Every row comes from one small tree of marks. The marks that hang from a mark follow it in brackets, in alphabetical order. Every link used is in the known rows. Which tree was each row made from?
Known rows:
zani{rulutu zigas{gepi}}: [ 0.427 -1.639  2.256 -2.585 -1.136  1.135  0.162  1.439 -4.648 -0.789
 -0.159 -2.301 -0.005 -1.416 -0.458 -1.076 -4.472 -2.723 -1.075 -0.773
 -2.426  2.284]
rulutu{gepi{zigas} vize{zunip}}: [ 2.498  1.671  0.523  3.662 -0.466  0.039 -2.887 -0.619  3.702  2.999
  2.822 -2.091 -0.781 -1.703 -1.526 -3.270  2.450  1.396  1.099 -2.205
  4.512  1.308]
gepi{rulutu zigas}: [ 1.482  1.314 -0.334  0.511 -0.414  2.528  0.087  1.004  1.339  1.345
 -0.433 -1.689 -1.766  2.236  0.706 -2.436 -1.374 -0.247 -2.442 -0.879
 -0.730 -0.645]
rulutu{vize zani}: [-2.951  0.325 -0.713  0.004  0.466 -1.773 -1.314 -2.194 -0.579 -0.368
  1.742  1.381 -0.599 -0.966 -0.048  1.182  2.847  1.030  3.432  0.400
 -0.944 -0.005]
sopa{gepi{rulutu}}: [ 0.490  0.566  0.239 -2.426 -2.134  1.235 -1.219 -1.811 -0.424 -1.410
 -2.899 -1.683 -1.570 -0.389  1.614  0.949 -0.387 -1.261 -1.117 -0.780
 -2.371 -1.396]
rulutu{zani{zigas}}: [-0.394  1.887  0.014 -1.965  2.196  1.064 -1.349 -0.897 -2.117  0.507
 -0.590  1.528 -0.848 -0.451 -1.719  0.773 -0.617 -1.796  0.556  0.487
 -0.634  0.414]
zani{zigas}: [-0.602  0.615  0.923 -2.672  0.321  2.127 -0.816  0.753 -1.643  2.267
 -1.232 -0.314 -0.568 -0.800 -1.550 -0.599 -2.391 -0.890  0.115 -1.018
  0.245  0.361]
gepi{rulutu{vize}}: [-0.986 -0.086 -0.623  0.100 -2.365 -0.007  0.681 -0.624  0.474  0.132
  0.279  1.479 -0.364 -0.554  1.209  0.876  0.635  1.147  0.974 -1.144
 -1.457 -1.322]
zunip{vize}: [-0.889 -1.253  1.088 -1.414  0.946  2.250 -1.198 -0.799  1.561  2.044
 -1.794 -2.084 -1.452 -2.100  1.116 -1.941 -0.535  2.567  1.462 -1.235
 -2.532  1.820]
zigas{gepi{rulutu{vize}} zani}: [-2.898 -1.772  0.442  1.775 -0.975 -1.942  4.629  2.178 -0.022 -1.502
 -2.064  2.761  1.185  2.454  0.449  2.617  0.485  1.104  1.155  1.277
 -1.498 -0.443]
zigas{gepi zani}: [-4.007 -1.829  2.500  0.086  1.030 -1.363  1.172  2.452 -0.865  0.413
 -3.039 -0.025  0.073  3.204 -0.727  0.267 -0.781  1.098  2.503  1.695
 -0.680  1.264]
rulutu{zani}: [-2.183  0.777  0.323 -0.771  1.570 -0.657 -2.699 -1.427 -0.597  0.191
 -0.151  0.061 -1.447  0.512 -0.429 -0.251  1.325  0.255  2.702  1.382
 -1.550  0.869]
sopa{gepi}: [-0.744 -0.342  1.392 -2.905 -0.918  0.584 -3.071 -2.334 -0.908  0.020
 -1.684 -2.671 -1.901 -1.566  0.781 -0.047 -0.188 -0.271  1.317 -1.124
 -0.621 -0.299]
zigas{gepi{rulutu{vize{zunip}}} zani}: [-1.595 -2.213  0.604  2.823 -0.252 -0.846  2.947  2.887  0.618 -1.969
 -2.560  3.211  0.845  1.797 -0.269  3.090  1.329  2.732  1.325  1.703
  0.746  0.060]
zani{rulutu{vize{zunip}} zigas{gepi}}: [ 1.537 -2.724  1.144 -0.651 -1.721  0.757 -0.056  1.946 -3.374 -1.913
  1.658 -0.255  1.353 -3.637 -1.221  0.413 -2.282  0.003  0.143 -1.239
  0.042  2.199]
rulutu{vize zani{zigas{gepi}}}: [-1.843  0.129  0.823  0.030  0.189 -2.261  2.476  0.016 -4.125 -0.879
  0.198  2.340  0.208 -1.378 -2.122  2.658  0.621 -1.307  2.707 -0.653
 -0.621  0.668]
gepi{rulutu{vize{zunip}} zigas{zani}}: [ 1.440  0.270 -2.555  2.556  1.515  1.874  1.768  2.666  3.484  0.179
 -0.163  2.705  1.240  2.150 -0.351  0.546  0.606  2.597 -2.220  1.026
  3.165 -1.435]
zani{rulutu{gepi} zigas}: [ 3.036  1.386  1.703 -2.768 -1.340  0.372 -2.491 -1.031 -0.743  2.079
  1.970 -2.953  0.115 -2.469 -0.692 -3.246 -2.444 -3.562 -1.999 -0.849
 -0.515  1.706]
vize{zunip}: [-0.435 -0.431  1.284  0.495  0.733  2.432 -4.455  0.688  0.875  0.791
 -1.123 -1.064 -1.263 -0.966 -0.875 -1.058  0.079  2.509  2.356 -0.092
  1.161  1.754]
zigas{gepi}: [-2.871 -1.513  3.404  0.267 -1.246 -0.716 -0.703  1.353 -1.739  0.268
 -1.732 -2.270 -1.725  0.551 -0.608 -1.084 -0.702  0.607  3.056 -0.606
 -1.520  2.337]

Write each row's tree:
[ 1.190 -1.173  0.035  1.045  0.445 -1.529 -2.393 -0.387  2.665  0.145
  2.855  0.212  1.846 -1.571  0.143 -0.888  1.313  1.111  0.347  1.469
  2.212  1.432] -> zigas{zani{rulutu{gepi vize{zunip}}}}
[-2.438 -2.411 -1.220 -2.332  0.053 -0.771  0.067 -0.179  0.009 -1.067
  2.589  1.050  1.915 -0.410  1.679  0.469 -1.199  1.280  0.160  1.195
 -0.746 -0.438] -> zigas{zani{rulutu{vize}}}
[ 0.544  0.974 -1.277  0.461  1.588  2.266  1.996  1.817  2.416  0.988
 -1.554  0.534 -0.085  4.563  0.411 -1.195 -1.472  0.376 -3.213  1.501
  0.314 -1.572] -> gepi{rulutu zigas{zani}}
[ 0.324 -0.278 -0.829  1.878 -1.543  1.145 -0.922  0.676  1.762 -0.792
  0.067  1.690 -0.186 -1.016 -0.136  1.285  1.149  2.628  1.222 -0.693
  0.566 -0.289] -> gepi{rulutu{vize{zunip}}}
[ 0.499 -1.080 -0.789 -1.830  1.906  2.022 -0.925  1.483  0.915  0.615
  1.396 -2.008  0.967  2.354  1.412 -2.971 -3.231 -0.200 -3.065  1.420
 -0.099  0.069] -> gepi{zigas{zani{rulutu}}}
[ 1.104  2.041  0.690  2.548 -1.101 -1.697 -1.210 -1.424  2.430  3.664
  3.292 -2.580 -0.664 -1.146 -0.739 -3.621  1.805 -0.349  1.253 -2.670
  2.643  0.330] -> rulutu{gepi{zigas} vize}
[ 0.831  1.766 -2.536  1.765  0.516 -0.727  1.175 -1.083  0.557 -0.575
  1.819  1.761 -0.613  1.173  0.375  0.050  1.875 -0.112 -0.915  0.011
 -0.827 -1.562] -> gepi{rulutu{vize zani} zigas}
[ 3.581  0.730 -1.640  1.001 -1.645  1.845 -0.691 -0.387  1.385 -1.199
 -0.182 -0.720 -0.660 -1.702  0.863  0.818  1.092  0.870 -2.227 -2.356
  2.114 -1.636] -> sopa{gepi{rulutu{vize{zunip}} zigas}}
[-1.206  0.121  1.258  1.277 -0.521 -1.497  1.055  0.711 -1.789 -1.850
 -2.775  0.735 -1.707  2.197 -0.133  1.019  1.180 -1.298  1.258  2.064
 -3.661  1.145] -> zigas{gepi{rulutu{zani}}}
[-0.149 -0.716 -0.031  0.182 -0.417 -2.913 -0.672 -1.585  1.846  1.048
  3.358 -0.129  2.054 -0.973  1.079 -1.014  0.681 -0.427  0.340  1.020
  0.269  0.655] -> zigas{zani{rulutu{gepi vize}}}
[-2.185 -1.300  1.402  1.178 -0.006 -0.555  3.243  2.662 -0.033 -0.946
 -4.313  1.193  0.013  4.147  0.171  1.218 -0.764  0.296  0.285  2.208
 -2.048  0.468] -> zigas{gepi{rulutu} zani}
[ 1.589  0.960 -1.258 -1.097  1.063  1.816  1.571  0.150  1.233 -0.503
 -2.623 -0.691 -0.212  3.046  1.554  0.394 -1.031 -1.274 -4.157  0.550
  0.538 -2.324] -> sopa{gepi{rulutu zigas{zani}}}
[ 1.486 -1.596 -2.034  0.295  1.655  1.832 -1.125  1.473  1.657 -0.687
  3.271 -0.150  1.721  0.079  0.807 -1.487 -1.133  2.050 -2.146  1.053
  2.604 -0.070] -> gepi{zigas{zani{rulutu{vize{zunip}}}}}
[-0.401 -0.139  1.070  1.500  1.249 -0.874  0.642  1.310 -2.953 -1.546
 -0.241  2.588  0.214 -1.935 -3.054  3.060  1.441  0.315  2.826 -0.015
  1.557  1.808] -> rulutu{vize{zunip} zani{zigas{gepi}}}
[-0.169 -1.377 -2.078 -0.843  0.699  0.255  0.407  0.509  0.688  0.173
  3.802 -0.099  1.551  0.846  1.685 -1.723 -2.254  0.754 -2.203  0.327
  0.727 -1.272] -> gepi{zigas{zani{rulutu{vize}}}}
[-2.115 -2.884  1.578 -1.223  0.406 -0.928  0.330  2.069 -1.691 -1.613
 -0.940 -1.225  1.142  1.748  0.878 -0.575 -2.828 -0.259  0.374  2.153
 -2.372  1.779] -> zigas{gepi zani{rulutu}}
[-1.973 -1.726  0.986  1.960 -3.558 -1.766  2.701  0.899 -1.136 -0.901
 -0.872  0.656 -0.334 -0.023  0.360  1.541  0.518  0.762  2.160 -0.943
 -2.321  0.064] -> zigas{gepi{rulutu{vize}}}
[ 1.348  2.522 -1.013 -1.164  0.802  1.516  1.420 -0.296 -1.587 -0.321
 -1.756  2.897 -0.341  0.924 -1.266  1.690 -0.536 -2.750 -1.490  1.186
 -1.883 -0.363] -> gepi{rulutu{zani{zigas}}}
[ 3.814  0.632  0.424 -0.040 -1.447  0.215 -2.746 -1.228 -0.187  0.902
  3.416 -0.853  1.293 -4.602 -1.308 -0.922 -0.285 -1.402 -0.649 -1.756
  2.387  1.812] -> zani{rulutu{gepi vize{zunip}} zigas}
[ 0.430  3.228  0.045  0.267  0.646 -2.868 -0.220 -3.009 -0.629  1.824
  1.950  1.468  0.121 -2.622 -2.485  0.791  2.503 -2.640  1.699 -0.844
  1.219  0.280] -> rulutu{gepi vize zani{zigas}}
[ 1.450  1.319 -0.253  3.716  1.770 -0.745 -0.842  0.768  4.524  2.788
  1.870 -0.302  1.257  0.771 -1.530 -1.581  2.397  1.904  0.407  0.024
  5.969  0.462] -> rulutu{gepi{zigas{zani}} vize{zunip}}
[ 1.772 -1.057 -0.926 -3.668  1.322  1.702 -1.549 -0.888 -0.158 -1.048
  0.555 -2.943  0.654  0.957  2.138 -1.750 -2.935 -1.611 -4.317  0.661
 -0.051 -1.138] -> sopa{gepi{zigas{zani{rulutu}}}}
[ 0.785  1.541 -0.646 -1.699  0.062 -0.082 -1.307 -2.948 -0.775 -2.443
 -2.392  0.120 -1.665  0.094  1.192  2.387  1.953 -2.066 -0.508  0.953
 -3.139 -1.228] -> sopa{gepi{rulutu{zani}}}
[-1.004  1.856  0.235  2.032  0.198 -4.515 -1.957 -3.582  1.004  1.208
  2.289  0.300 -0.661 -1.629 -0.787 -0.067  4.372 -0.723  3.970  0.015
  0.404  0.935] -> rulutu{gepi vize zani}
[-0.097 -0.514  0.928  0.260 -2.898 -0.401  4.711  1.749 -3.000 -0.598
 -1.578  2.033  0.290 -0.906 -0.973  2.057 -1.294 -1.129  0.056 -1.895
 -1.250 -0.514] -> zani{zigas{gepi{rulutu{vize}}}}
[ 0.723  0.627 -2.505 -0.674 -0.435  0.091  3.183 -0.601  1.387 -0.982
 -0.705  1.068  1.066  1.589  1.577  1.985  0.263 -0.487 -3.411 -0.258
  1.387 -3.764] -> sopa{gepi{rulutu{vize} zigas{zani}}}
[ 2.173  1.841 -2.886 -0.054 -0.510 -0.523  0.832 -3.070 -0.417 -1.969
  0.758  0.299 -0.899 -0.298  1.374  1.395  2.283 -1.567 -2.301 -1.049
 -0.425 -2.667] -> sopa{gepi{rulutu{vize zani} zigas}}
[-0.103  0.304 -0.336 -2.221  2.179  1.528 -0.271 -0.186  0.705  0.659
 -1.731 -1.771 -0.415  1.988  0.282 -0.430 -0.797 -0.233 -1.950  0.054
  1.635 -1.570] -> sopa{gepi{zigas{zani}}}
